Each row comes from the steps of one path. Every step used is in the known rows, and no mark comes twice. Write the path behind each row, first mark first.
In the rows, 128 means zero.
Known rows
dilo -> zavek: [130 110 127 112 127 131 142 141 116 148 140 138 126 128 141 138 119 124
 184 113 128 132 152 129 131 108 159 129  98 128 118 126 130 136 138 121
 127 180 115 127 118]
nupasa -> ledazoz: [130 145 132 135 130 103 127 120 123 125 150 124 134  94  99  82 114 116
 137 135 168 120 104 157 129 126 132 101 134 153 137 125 112 104 129 136
 137 124 124 128 118]
tagef -> sogemud -> sise -> zesi: [105 114  70  83 149 101  90 162 114 128 116 124 116 181 116 125 151 143
  65  77  80 182 159 124  94 171 139 115 129 131 115 122 112 143 123 145
 116  91 123 126 146]
tagef -> sogemud -> sise: [107 131  65  95 148 112 122 160 129 117 116 126 125 147 129 112 105 133
  69 121 114 167 142 122 126 169 142 133 134 136 127 136 110 145 125 146
 117 112 132 127 145]
zesi -> dilo: [108  75 117 109 124 106 126 114 156 126 124 113 123 119 104 136 133 133
 130 143 129 127 140  89 110 123 139 131 123 131 119 142 128 119 140 115
 140 116 130 124 136]
zavek -> dilo: [138 119 116 189 124 123 124 153 122 125 134 126 124 121 120 104 124 117
 132 135  83 129 124 172 120 113 126 168 138 135 141 108 129 141 132 121
 121 115 114 115 128]
sise -> zesi -> dilo: [120  58 121 105 127  95 101 114 146 130 117 116 114 155  86 159 185 154
 130  95 101 136 161  90  81 130 142 121 120 126 101 140 129 121 145 115
 139  92 119 121 132]
pugim -> sise -> zesi: [146 111 126 110 131  97  74 128 136 140 120 125 109 208  73 119 184 178
 144  51  68 136 178 136 100 100 137  92 113 121 109 121 151 132 130 133
 126  85 122 128 114]
pugim -> sise -> zesi -> dilo: [125  59 118  88 130  76  75 113 160 128 120 112  91 201  43 129 196 179
 149  59  71 132 192  88  78  94 143  98 120 126 105 141 155 123 139 129
 145  74 126 129 117]
pugim -> tagef -> sogemud: [126 134  70 146 123 115 113 150 120 121 154 136 116 125  58  75  88 121
  87 137  74 157 153 135 107 153 157 123 123 166 133 129 103 130 118 139
 121 146 135 132 115]
pugim -> tagef -> sogemud -> sise -> vuzagaz: [ 97 107  62 101 154 119  85 163 161 126 137 130 107 151  54  66  93 116
  74  99 114 140 182 144 142 186 143 138 124 133 123 119  84 123  93 174
 100 139 127 131 140]
vuzagaz -> sise -> sogemud: [121 105  98 151 121 133  69 159  69 123 146 133 104  93 137 126 105 116
 115 148 127 159  79 127 119 139 142 120 103 151 130 103 121 116  98 109
 122  56 109 136 108]
zesi -> dilo -> vuzagaz -> sise -> sogemud: [ 99  30  81 108 111 116  64 133  56 132 139 131  93  82 107 136 119 146
 173 141 163 172 106  94 109 136 175 103  92 134 124 119 123 109 118 100
 136  72 105 142 108]
tagef -> pugim -> sise: [173 137 204 164 124 100 114 108 138 154 134 141  96 160  93  78 141 122
 129  89  92 123 160 138 114 111 144  99 126 120 114 137 145 137 135 143
 130 115 121 129 141]
vuzagaz -> sise -> zesi: [126  99 122 141 105 131  64 163  66 140 133 129  96 132 112 131 179 133
 108  83  96 141 102 132 110 145 138  95  97 123 126 118 129 121 118 139
 140  77 113 133 111]
sise -> zesi -> dilo -> vuzagaz: [107  45 113  78 125 101  90 108 103 145 104 134 117 160  91 148 190 177
 179  74 143 161 185  88  84 126 160 104 112 118 108 133 128 116 149 116
 144 108 113 125 114]
tagef -> sogemud -> sise -> vuzagaz -> dilo: [109  85  59 124 150 117  89 177 113 130 121 137 116 147 105  87 109 102
  74 117 172 149  89 143 151 174 137 168 126 113 127  97 115 137  49 154
  76 135 128 119 152]
tagef -> sogemud -> sise -> zesi -> dilo: [ 97  68  52  61 144  85  96 147 147 118 106 114 107 180  89 145 158 154
  68  97  94 175 181  91  75 165 154 130 139 147 101 145 110 132 127 135
 129  76 124 131 156]
zavek -> dilo -> sogemud: [133 105 114 173 130 145 115 170 125 157 140 117 111 120 139 106 107 125
 190 145  91 116 130 181 118 117  93 167 129 145 140 110 133 133 133 124
 121  76 115 122 120]
sogemud -> tagef: [163 127 129 110 124 135 124 130 131 136 119 115 127 128 131 130 169 145
 135 109 111 139 145  98 126 107  79 119 141 126 143 123 154 130 121 152
 114 133 127 125 165]
sogemud -> tagef -> pugim -> sise -> zesi: [206 124 210 137 132  91  84 125 130 169 116 131  92 191  95 100 233 147
 135  27  47 138 192 108  95  91  95  82 136 115 108 129 171 138 123 163
 124  98  94 124 168]
zavek -> dilo -> vuzagaz -> sise -> zesi: [125  72 115 183 105 136  35 159  24 148 127 138  96 126 105  95 171 152
 165  72  96 153 125 174  99 119 145 121  94 109 124  99 122 128 123 122
 133  85  95 130 100]
pugim -> sise: [126 126 136 118 134 106 110 126 141 133 129 120 107 167  88 101 143 152
 137 101  97 124 153 129 123  96 134 106 129 121 124 133 151 133 124 134
 127 110 127 129 121]
vuzagaz -> sise -> zesi -> dilo: [120  49 110 124 104 114  60 143 102 131 132 123  89 126  88 139 191 138
 112 102 107 132 121  95  83 137 146 108  99 130 112 134 131 114 133 132
 158  73 116 132 113]
sogemud -> sise: [105 134 132  82 155 128 115 132 137 132 121 111 128 149 130 129 130 147
 116 110 118 137 142 139 133 155 121 124 130 115 122 123 116 131 124 137
 117 121 131 134 144]
vuzagaz -> sise: [119  99 125 151 113 142  83 156  82 126 134 129 105  96 130 111 139 124
 113 135 132 124  82 131 134 137 131 120 110 126 133 122 129 124 117 132
 131 100 120 127 108]
nupasa -> dilo -> sogemud -> sise -> zesi: [ 92 129 122 110 160  98  96 178 108 176 116 105 113 199 155 111 164 159
 186  71 134 123 199 176  98 164  89 158 113 107 109 122 135 108 137 145
 132  49 127 123 132]
sise -> vuzagaz -> dilo -> zavek: [134  69 114 149 129 136 112 165 105 156 151 160 115 119 107 115 116  87
 190  98 182 111 114 144 160 112 167 164  93 110 122  97 134 128  65 129
  90 205 117 115 125]
tagef -> sogemud -> sise -> vuzagaz -> dilo -> zavek: [106  69  57 111 155 125 100 199 106 145 144 153 115 133 110  97 100  88
 131  98 169 144 113 141 153 155 173 175 100 116 116  98 114 151  66 146
  82 190 123 113 152]
tagef -> sogemud -> sise -> vuzagaz -> dilo -> zesi: [ 80  81  57 114 148 132  80 211 115 110 118 132  92 135 104  89 140  88
 110  57 164 132 128 138 144 175 124 181 119 114 137  89 116 140  38 157
  74 123 124 122 159]

Which path is each row?
[117  57 112 100 127 113 145 131 144 144 143 139 117 115 109 147 128 128
 181 129 129 132 169  94 107 104 169 140 101 136 109 140 127 122 142 108
 139 163 125 125 124]
zesi -> dilo -> zavek
[174 118 204 150 131  78  82 120 131 158 124 143  89 198  85 102 187 131
 128  41  64 132 178 134  95 115 145  82 121 121  91 133 153 130 134 140
 140  83 103 120 134]
tagef -> pugim -> sise -> zesi
[127  89 121 146 127 142 129 158  61 152 157 154 123 113 129 125 119 112
 186 107 134 128 100 143 128 111 169 150 102 126 128 100 134 130  77 108
 103 200 125 121 124]
vuzagaz -> dilo -> zavek
[150  54 188 101 131  67  86  94 114 171 108 145  85 190  53 101 206 166
 178  26 107 156 217  92  78 108 163  75 119 110  84 143 138 123 144 122
 149  90 107 124 139]
tagef -> pugim -> sise -> zesi -> dilo -> vuzagaz
[118  89 120 121 110 132  45 150  26 153 119 145  98 129 114 119 188 154
 164  67 136 161 121 136 110 147 155  83  87 112 112 109 114 123 133 138
 143  87 113 127 102]
dilo -> vuzagaz -> sise -> zesi
[140 109 106 115 136 105  87 129 133 124 142 124 108 160  87 115 120 150
 149 112  98 150 146 124 120  99 146 111 110 141 114 118 152 130 113 102
 114  64 116 141 117]
pugim -> sise -> sogemud
[124  80 114 193 106 150  72 157  33 140 125 133 103  90 116  75 129 135
 163 127 120 139 101 178 120 124 155 137 100 118 141  95 123 140 130 124
 124 107 104 124 100]
zavek -> dilo -> vuzagaz -> sise
[ 90  72  57  70 149  88  75 147 140 130 138 110 111 181  21 105 148 170
  67  79  44 175 206 103  54 178 163 114 125 158 104 135  88 112 124 145
 117  90 128 137 136]
pugim -> tagef -> sogemud -> sise -> zesi -> dilo
[200 132 210 141 127 103 108 114 144 168 125 131  99 152 109  83 189 138
 138  76  78 122 178 108 123  83  89  88 139 127 122 132 170 141 122 154
 122 124 116 116 175]
sogemud -> tagef -> pugim -> sise
[183 150 201 187 135 113 136 163 119 189 126 130 114 119 181  77 162 102
 190 108 152 118 187 150 115 120  52 152 131 117 132 137 162 118 125 169
 136  85 121 116 173]
nupasa -> dilo -> sogemud -> tagef -> pugim
[ 85  57 123  25 150  97  81 107 104 158 102 115 116 185  94 147 190 202
 167  51 134 165 195 101  79 157 159  98 116 106  99 133 104 114 144 122
 130 102 124 124 146]
sogemud -> sise -> zesi -> dilo -> vuzagaz
[132  47 114  87 104 131  50 169 103 178 134 100  90 125 108 145 230 164
 172  94  96 130 139  65  86 115  62 106 108 149 134 126 154 128 123 160
 140  37 108 119 145]
vuzagaz -> sise -> zesi -> dilo -> sogemud -> tagef
[152  92 111 119 127 156  83 168 131 178 135 127 113 129 111 106 166 116
 193 109 178 101 106 111 160 111  54 158 124 120 145  89 166 125  58 171
  74 127 119 108 167]
sise -> vuzagaz -> dilo -> sogemud -> tagef
[ 98 109 124  84 161 144 109 173  77 169 136 112 120 148 130 114 127 148
 182 103 129 122  97 161 131 166  94 152 119 124 132  98 124 133  69 127
  95  99 134 129 154]
vuzagaz -> dilo -> sogemud -> sise
[171 114 106 100 132 128 100 139 123 128 128 116 123 118 139 153 142 142
 133 128 120 160 133  99 126 106  96 120 130 151 138  99 162 126 108 134
 102  88 111 126 160]
sise -> sogemud -> tagef
[ 80  74 112  42 150 120 115 134 165 161 125 102 115 148 114 138 131 165
 181 127 130 121 161  99 106 154  97 134 122 143 111 143 113 125 136 138
 123  71 139 128 151]
zesi -> dilo -> sogemud -> sise
[199 141 210 151 122 129 135 121 130 165 120 137 112 123 146 112 172 110
 108 102 104 131 154 105 126 114  88 108 146 122 131 133 154 133 123 153
 114 136 116 113 184]
sogemud -> tagef -> pugim
[191 132 200 137 124 130 128 136 131 192 132 121 114 118 164 108 167 110
 173 114 112 120 154 113 126 127  48 114 132 138 128 125 159 141 126 164
 124  98 111 116 179]
dilo -> sogemud -> tagef -> pugim
[ 98 138  69  96 153 120 100 155 121 126 145 119 123 150  64  75  95 140
  69 110  74 163 173 144 104 185 147 118 135 148 126 124  92 133 112 151
 106 136 136 143 136]
pugim -> tagef -> sogemud -> sise
[205 115 208 147 130 110  89 126 186 167 124 137 100 157  73  80 189 116
 126  61 132 105 180 109 146  89  83 106 124 101 125 129 171 133 108 180
 107 118 109 111 175]
sogemud -> tagef -> pugim -> sise -> vuzagaz
[102 101 122 156 120 144 114 180  78 124 130 130 104 111 126 118 159 111
 173  56 124 125 114 147 127 137 117 161 125 122 145 102 135 134  66 118
  97 124 131 115 137]
vuzagaz -> dilo -> zesi
[133  85 118 152 127 135  99 150 109 145 130 140 117 129  95 107 132  97
 130 118 187 109  84 139 154 128 134 162 114  94 130  96 136 120  57 139
  91 146 118 120 134]
sise -> vuzagaz -> dilo
[100 116 122  52 152 127  85 166 114 173 131 103 114 197 132 145 162 173
 169  71 101 139 166 133 105 164  99 120 110 130 105 116 116 129 125 147
 120  57 118 129 147]
dilo -> sogemud -> sise -> zesi
[114  95 124 128 103 151  76 138  42 143 129 145 106  92 134  99 138 145
 161 105 165 145 107 134 130 138 155 101  98 112 133 121 117 131 120 141
 139 126 118 133 102]
dilo -> vuzagaz -> sise
[102  90 118 129 148 140  83 179 173 165 129 110 111 153 116  95 110 114
 172 113 128  91 144 183 143 153  78 185 113 116 125 104 116 137 113 150
  99  73 109 113 145]
zavek -> dilo -> sogemud -> sise -> vuzagaz
[ 85  54  53  44 145  89  85 130 106 133  98 131 113 177  87 130 160 181
 120  71 133 198 194  93  76 166 168 114 124 130  97 135 100 131 140 133
 129  93 122 123 146]
tagef -> sogemud -> sise -> zesi -> dilo -> vuzagaz
[112 110 119 126 156 135 111 173 122 168 138  99 112 150 136 100 106 147
 176 124  85 121 142 186 116 143  82 172 122 135 128 105 120 141 128 126
 111  68 124 113 145]
zavek -> dilo -> sogemud -> sise
[149 127 122  94 132 144 119 159 139 166 129 112 123 124 141 126 160 141
 187 126 114 112 153  98 136 110  44 121 133 146 146 123 163 140 114 166
 113 101 123 114 157]
dilo -> sogemud -> tagef
[106 120  70  86 155 106  77 159 113 135 141 116 108 182  55  94 136 156
  75  71  40 179 193 145  84 188 152 105 129 153 117 118  87 126 111 160
 113 111 125 137 131]
pugim -> tagef -> sogemud -> sise -> zesi
[187  97 171 143 111 133  64 137  28 173 125 148  85  76 152 112 154 114
 150 102 146 180 119 114 128 121 116  79  99 132 130  99 141 130 104 128
 121  86  86 134 153]
dilo -> vuzagaz -> sise -> sogemud -> tagef -> pugim
[ 93  54  59  58 151  76 106 165 130 144 134 125 108 172 104 156 152 151
 125  71  89 178 196  89  77 145 184 132 103 144 100 138 116 136 147 131
 123 125 114 123 134]
tagef -> sogemud -> sise -> zesi -> dilo -> zavek
[194 105 196 130 128 117  87 147 188 194 131 134  88 160  93  80 180 120
 189  67 126  88 180 110 151  92  46 115 123 118 124 126 174 136 102 192
 113  93 107 109 173]
dilo -> sogemud -> tagef -> pugim -> sise -> vuzagaz
[ 96  58 118  41 147  93 107 138 144 157 124 116 109 181 108 169 171 165
 169  52  91 143 199  95  85 139 163 122  98 128  86 128 110 119 141 116
 129 131 111 133 147]
sogemud -> sise -> zesi -> dilo -> zavek
[202 131 174 150 133 110 113 126 122 157 132 139 109 108 156 128 144 104
 125 115 114 166 142 105 113 117 102 116 136 145 124 114 157 127 111 126
 114  85 106 121 175]
sise -> sogemud -> tagef -> pugim
[154  73 121 124 135 139  67 171 137 180 145 123  98 156  72  71 178 139
 212  80 147  91 128 118 157  75  56 139 124 115 143  86 174 142  47 174
  74 109 124 110 156]
pugim -> sise -> vuzagaz -> dilo -> sogemud -> tagef
[152  55 196 117 129  66  87 123 155 192 137 130  73 188  66 110 186 151
 187  60  75 117 201  94  71 110 118  89 114 140  86 149 155 129 145 137
 138  38 106 119 138]
tagef -> pugim -> sise -> zesi -> dilo -> sogemud
[163  72  96 173 112 153  44 169  28 140 128 124 100  81 135  94 147 146
 175 127 104 178 100 152 120  95 116 130 106 139 148  74 146 134 100 120
 108  67  86 118 135]
zavek -> dilo -> vuzagaz -> sise -> sogemud -> tagef
